Each row was made from one walk, in order. Every step used is in the known rows, and no mark comes twice. Write each row's walk.
Known rows
mipu-vanog-mabupif-tanen: | -0.98 |  1.84 |  0.19 | -1.05 |  1.28 |  0.29 | -1.97 | -7.21 | -0.83 |  0.32 | -1.83 | -0.92 |  1.65 | -2.66 | -1.39 |  1.86 | -2.59 | -0.26 | -0.59 | -2.49 |
mabupif-regul-mipu-vanog: | -0.93 |  2.25 |  5.28 | -1.82 |  2.49 |  1.36 | -0.47 | -4.82 |  0.45 | -1.25 | -0.42 | -1.06 |  0.72 | -2.91 | -0.09 |  2.05 | -0.91 | -0.35 |  0.35 | -1.42 |
regul-mabupif-tanen-mipu: | -0.96 |  0.91 |  0.60 | -1.17 |  1.01 | -0.21 |  1.54 |  0.24 | -1.57 |  1.63 | -1.08 | -0.47 | -0.43 | -1.36 | -0.94 |  1.30 | -2.78 | -0.32 | -2.39 | -1.39 |
mabupif-tanen-mipu-vanog: | -1.17 |  1.48 | -1.62 | -0.58 |  0.92 | -0.14 | -2.30 | -3.82 | -1.28 |  0.19 | -0.94 | -1.12 |  1.04 | -2.76 | -1.93 |  2.44 | -1.49 |  0.17 | -1.57 | -2.31 |
tanen-mipu: | -0.97 |  0.20 | -0.70 | -0.15 |  0.36 |  0.12 |  0.21 |  0.06 | -1.50 |  0.83 |  0.73 | -1.05 | -0.47 | -0.30 | -1.55 |  0.95 | -1.13 |  0.21 | -1.79 | -1.59 |
vanog-lefot-tanen-mipu: | -2.14 |  0.12 |  0.63 | -0.33 |  0.14 | -0.14 |  1.69 | -0.49 | -0.09 |  1.25 |  0.15 | -0.92 | -0.48 | -0.16 | -1.38 |  0.34 | -1.66 | -1.53 | -5.24 | -1.61 |
mabupif-regul-mipu-vanog-lefot-tanen: | -2.11 |  2.14 |  6.67 | -1.99 |  2.27 |  1.13 |  0.87 | -5.46 |  1.86 | -0.84 | -1.03 | -0.95 |  0.72 | -2.77 |  0.06 |  1.42 | -1.38 | -2.09 | -3.12 | -1.42 |
mipu-vanog-mabupif: | -0.98 |  0.88 |  1.28 | -1.15 |  0.98 |  0.78 | -1.48 | -6.43 | -1.11 | -0.53 | -0.17 | -1.04 |  1.32 | -1.51 | -1.57 |  1.08 | -1.96 |  0.47 |  0.01 | -2.36 |
lefot-vanog: | -0.81 |  0.59 | -0.85 | -1.00 | -0.25 |  0.77 |  0.04 |  1.14 | -0.95 |  0.63 |  0.17 | -0.77 |  0.35 | -2.50 | -0.61 | -0.07 | -2.02 |  0.24 | -1.84 | -1.21 |
mabupif-regul: | -0.66 |  1.16 |  2.96 | -1.31 |  1.29 |  0.40 | -0.17 | -1.22 | -0.32 |  0.67 | -0.40 | -1.04 |  0.18 | -1.99 | -0.13 |  1.16 | -0.50 | -0.51 |  0.75 | -0.64 |
mipu-vanog-lefot-tanen-mabupif: | -2.30 |  0.04 |  2.11 | -1.25 |  0.22 |  0.57 | -0.25 | -5.19 | -0.83 | -0.79 | -0.09 | -1.69 |  1.69 | -1.94 | -1.49 |  0.30 | -1.31 | -0.68 | -3.06 | -2.31 |
regul-mabupif-tanen: | -0.51 |  1.13 |  1.47 | -1.66 |  1.21 |  0.15 |  1.27 | -0.01 | -1.42 |  1.39 | -1.67 | -0.53 |  0.38 | -2.08 |  0.27 |  0.94 | -2.52 | -0.55 | -1.63 | -0.86 |
vanog-lefot-tanen: | -1.65 |  0.27 |  1.61 | -0.83 |  0.35 |  0.23 |  1.35 | -0.75 |  0.14 |  1.01 | -0.50 | -0.96 |  0.27 | -0.94 | -0.19 | -0.03 | -1.43 | -1.74 | -4.50 | -1.09 |
regul-mipu-vanog-lefot-tanen-mabupif: | -2.38 |  0.75 |  4.24 | -1.25 |  1.23 |  1.25 |  1.35 | -5.78 | -0.05 | -1.24 | -0.10 | -1.48 |  1.08 | -1.61 | -0.97 |  0.37 | -2.01 | -1.15 | -4.24 | -2.46 |
vanog-mabupif: | -0.76 |  0.59 |  1.06 | -0.62 |  0.74 |  0.56 |  0.59 | -3.32 | -1.06 |  0.95 | -0.09 | -0.84 |  0.18 | -0.30 | -1.02 |  0.32 | -2.29 | -0.23 | -0.75 | -1.79 |
tanen-mabupif-vanog: | -1.56 |  0.76 |  0.39 | -1.65 |  0.64 |  0.89 | -0.19 | -3.23 | -1.88 |  1.41 | -0.77 | -1.42 |  0.47 | -1.58 | -1.53 | -0.52 | -2.31 | -0.18 |  0.54 | -1.28 |
lefot-vanog-mabupif-regul: | -1.15 |  1.45 |  2.57 | -1.59 |  0.65 |  0.73 |  0.47 | -3.17 |  0.31 |  1.03 | -0.62 | -0.44 |  0.13 | -2.59 | -1.01 |  0.35 | -3.06 | -0.48 |  0.14 | -1.55 |
mipu-regul-mabupif-vanog-lefot-tanen: | -1.93 |  0.76 |  4.05 | -2.96 |  0.43 |  1.00 |  2.42 | -1.74 |  0.05 |  2.03 | -1.09 |  0.07 | -0.05 | -1.93 | -0.21 | -1.10 | -3.57 | -2.48 | -3.69 | -0.51 |
lefot-vanog-mipu-regul-mabupif: | -0.64 |  0.69 |  1.71 | -1.98 | -1.12 |  1.18 |  1.88 | -0.64 | -0.97 |  1.92 | -0.01 |  0.46 |  0.30 | -3.07 | -0.74 | -0.71 | -3.29 |  0.39 | -2.63 | -0.94 |
mabupif-regul-mipu-vanog-lefot: | -1.57 |  2.10 |  6.92 | -1.67 |  2.32 |  1.22 | -0.35 | -5.00 |  0.67 | -0.38 | -0.17 | -0.37 |  0.10 | -2.59 | -0.65 |  1.69 | -0.30 | -1.44 | -1.49 | -1.35 |
lefot-tanen: | -1.04 |  0.41 |  0.06 | -0.98 |  0.51 |  0.39 |  1.25 | -0.58 | -0.13 |  0.15 | -0.74 | -1.61 |  0.92 | -1.29 |  0.36 |  0.32 | -2.02 | -0.63 | -2.65 | -1.18 |

Which walk is each row?
| -1.39 |  1.14 |  0.63 | -1.54 | -0.55 |  1.16 | -0.16 | -6.05 | -1.55 |  2.77 | -0.87 | -0.57 |  0.69 | -2.26 | -2.13 | -0.82 | -2.56 | -0.23 | -0.32 | -1.37 |
tanen-mabupif-vanog-mipu-regul
| -1.23 |  2.25 |  4.64 | -1.59 |  1.62 |  1.47 |  2.03 | -3.64 |  1.06 |  0.58 | -0.59 | -0.24 | -0.47 | -2.24 | -0.45 |  0.46 | -3.68 | -0.96 | -1.04 | -1.70 |
lefot-vanog-mabupif-regul-mipu
| -1.40 |  0.76 |  4.42 | -2.64 |  0.47 |  1.07 |  1.24 | -1.35 | -1.10 |  2.46 | -0.25 |  0.62 | -0.64 | -1.77 | -0.89 | -0.87 | -2.45 | -1.81 | -2.08 | -0.41 |
mipu-regul-mabupif-vanog-lefot
| -1.44 |  1.40 |  4.22 | -1.00 |  1.63 |  1.30 | -0.28 | -3.88 | -0.29 | -0.50 |  0.38 | -0.45 |  0.21 | -1.67 | -0.94 |  1.03 | -0.68 | -0.94 | -3.30 | -1.71 |
regul-mipu-vanog-lefot
| -0.72 |  0.94 | -0.58 |  0.00 |  0.27 | -0.12 |  0.04 | -4.42 | -1.08 |  1.89 | -0.41 | -0.16 | -0.16 | -1.22 | -2.23 |  1.40 | -3.13 | -0.99 | -2.30 | -2.61 |
vanog-mabupif-tanen-mipu-regul
| -1.96 |  1.39 |  3.83 | -1.32 |  1.58 |  1.20 |  1.11 | -4.33 |  0.85 | -0.90 | -0.50 | -1.00 |  0.82 | -1.88 | -0.19 |  0.79 | -1.78 | -1.56 | -4.91 | -1.82 |
regul-mipu-vanog-lefot-tanen
| -0.76 |  0.82 |  2.90 | -2.80 |  0.63 |  1.21 |  1.13 | -1.21 | -1.34 |  1.64 | -0.55 | -0.05 | -0.03 | -2.12 | -0.36 | -0.53 | -3.05 | -0.73 | -0.20 | -0.49 |
mipu-regul-mabupif-vanog
| -0.60 |  0.89 | -0.64 | -0.90 | -1.40 |  1.00 |  0.11 | -1.76 | -0.58 |  1.99 |  0.14 |  0.11 |  0.60 | -3.29 | -1.24 | -0.38 | -2.24 |  0.24 | -2.63 | -1.30 |
lefot-vanog-mipu-regul
| -2.12 |  1.41 |  2.67 | -1.55 |  1.43 |  0.26 | -0.04 | -7.66 |  0.89 | -0.66 | -0.93 | -1.48 |  1.06 | -1.80 | -1.74 |  1.91 | -2.96 | -0.52 | -0.62 | -2.62 |
lefot-tanen-mipu-vanog-mabupif-regul
| -1.45 |  1.83 |  2.15 | -2.72 |  0.70 |  1.06 |  1.53 | -3.17 | -0.90 |  3.08 | -2.14 | -0.17 |  0.02 | -1.84 | -0.65 | -0.60 | -3.35 | -0.18 | -0.85 | -0.24 |
regul-mabupif-vanog-mipu
| -0.70 |  1.53 | -0.09 | -0.49 |  1.07 |  0.03 | -0.04 | -4.21 | -0.82 |  1.74 | -1.81 | -0.66 |  0.52 | -1.45 | -0.87 |  1.12 | -2.92 | -0.90 | -1.39 | -1.89 |
vanog-mabupif-tanen
| -2.44 |  0.79 |  4.84 | -1.90 |  0.94 |  0.46 | -0.47 | -6.31 |  0.16 | -0.70 | -0.67 | -1.64 |  1.58 | -2.84 | -1.25 |  0.93 | -0.98 | -1.19 | -1.34 | -1.93 |
mipu-vanog-lefot-tanen-mabupif-regul
| -1.01 |  1.09 | -1.73 | -0.37 | -0.52 |  0.15 |  0.14 | -3.13 | -0.67 |  1.88 | -0.30 |  0.18 | -0.04 | -2.59 | -2.41 |  0.74 | -4.27 | -0.72 | -3.11 | -2.76 |
lefot-vanog-mabupif-tanen-mipu-regul
| -1.55 |  0.48 |  3.04 | -1.55 |  0.90 |  0.37 |  1.37 | -3.07 | -0.10 | -0.10 | -0.97 | -2.07 |  1.06 | -1.95 | -0.11 |  0.51 | -1.81 | -0.76 | -0.26 | -1.42 |
lefot-tanen-mabupif-regul
| -0.07 |  0.80 |  2.07 | -1.65 |  0.57 |  0.35 |  1.11 | -0.44 | -1.46 |  1.27 | -0.85 | -0.03 |  0.46 | -2.63 |  0.12 |  0.85 | -2.52 | -0.83 | -1.81 | -1.02 |
mipu-regul-mabupif-tanen
| -1.93 |  1.15 |  0.20 | -1.85 | -0.61 |  1.02 |  1.13 | -6.48 | -0.36 |  2.29 | -1.73 | -1.11 |  1.32 | -2.51 | -1.36 | -1.07 | -3.64 | -0.87 | -1.91 | -1.49 |
lefot-tanen-mabupif-vanog-mipu-regul
| -1.74 |  0.67 |  1.59 | -2.62 |  0.42 |  0.75 |  2.57 | -1.33 | -0.37 |  1.37 | -0.72 | -0.52 | -0.17 | -1.51 | -0.77 | -0.37 | -4.41 | -1.12 | -2.62 | -1.14 |
lefot-tanen-mipu-regul-mabupif-vanog
| -0.33 |  1.43 |  1.70 | -1.55 |  0.03 |  0.42 |  1.33 | -2.85 | -1.04 |  2.72 | -1.66 |  0.32 |  0.61 | -2.88 | -0.32 |  0.66 | -2.74 | -0.56 | -2.43 | -0.93 |
vanog-mipu-regul-mabupif-tanen
| -0.68 |  1.90 |  5.09 | -1.29 |  2.25 |  1.12 |  1.42 | -1.79 |  0.40 |  0.22 | -0.39 | -0.82 | -0.41 | -1.72 |  0.41 |  1.27 | -1.21 | -1.00 | -0.46 | -0.81 |
mabupif-regul-mipu
| -1.02 |  2.58 |  2.26 | -1.02 |  2.31 |  0.99 | -0.49 | -7.77 | -0.04 | -0.13 | -1.80 | -0.69 |  1.05 | -2.35 | -0.90 |  1.94 | -3.29 | -0.76 | -1.79 | -2.66 |
regul-mipu-vanog-mabupif-tanen
| -1.74 |  0.53 | -0.76 | -0.99 |  0.53 |  0.25 | -0.52 | -3.38 | -0.30 | -1.03 | -0.18 | -1.78 |  1.33 | -1.72 | -1.38 |  1.47 | -1.95 |  0.21 | -2.63 | -2.30 |
lefot-tanen-mipu-vanog
| -1.11 |  1.66 |  3.93 | -1.78 |  1.66 |  0.71 | -1.58 | -7.44 | -0.06 | -0.39 | -0.71 | -1.01 |  1.24 | -2.39 | -1.30 |  1.77 | -1.61 | -0.06 |  1.80 | -1.99 |
mipu-vanog-mabupif-regul
| -0.51 |  0.80 | -1.30 | -0.08 |  0.10 | -0.18 | -0.52 | -1.21 | -1.33 |  1.56 | -0.11 | -0.44 |  0.02 | -1.99 | -1.54 |  1.57 | -1.73 | -0.80 | -2.51 | -1.88 |
mabupif-tanen-mipu-regul
| -0.82 |  1.54 |  2.63 | -1.17 |  1.76 |  1.41 | -0.35 | -3.74 | -0.56 | -1.32 |  0.08 | -1.10 |  0.81 | -2.02 | -0.40 |  1.39 | -1.27 |  0.19 | -1.41 | -1.81 |
regul-mipu-vanog
| -1.01 |  0.50 |  3.38 | -1.21 |  0.94 |  0.50 |  0.17 | -2.71 | -1.27 |  0.33 | -0.12 | -1.53 |  0.45 | -1.80 | -0.89 |  0.69 | -0.74 | -0.09 |  1.38 | -1.31 |
tanen-mabupif-regul
| -1.09 |  1.25 | -1.09 | -0.89 | -0.82 |  0.80 |  0.30 | -1.33 | -0.50 |  1.99 | -0.65 | -0.37 |  0.52 | -2.77 | -1.10 | -0.26 | -2.31 |  0.53 | -2.51 | -1.11 |
lefot-vanog-mipu
| -1.78 |  1.29 |  1.64 | -1.59 |  0.80 |  0.68 | -0.39 | -1.96 | -0.71 |  2.57 | -0.89 | -0.28 | -0.43 | -1.45 | -1.25 | -0.48 | -1.50 | -1.69 | -1.91 | -0.59 |
mabupif-vanog-lefot
| -1.97 |  0.72 | -0.05 | -0.91 |  0.69 |  0.33 |  0.12 | -6.51 | -0.09 | -0.71 | -0.40 | -1.53 |  1.16 | -0.91 | -2.02 |  1.29 | -3.32 |  0.02 | -2.39 | -3.00 |
lefot-tanen-mipu-vanog-mabupif
| -0.31 |  0.75 |  0.50 | -0.54 | -0.61 |  0.72 |  0.02 | -3.03 | -0.97 |  1.95 |  0.10 | -0.26 |  0.54 | -1.85 | -0.96 |  0.25 | -1.12 | -0.02 | -1.79 | -1.13 |
vanog-mipu-regul
| -1.88 |  1.63 |  5.27 | -2.04 |  2.11 |  1.33 |  1.07 | -6.65 |  0.75 | -2.00 | -0.97 | -2.07 |  1.61 | -2.87 | -0.16 |  1.35 | -2.23 | -0.59 | -0.66 | -2.14 |
lefot-tanen-mabupif-regul-mipu-vanog
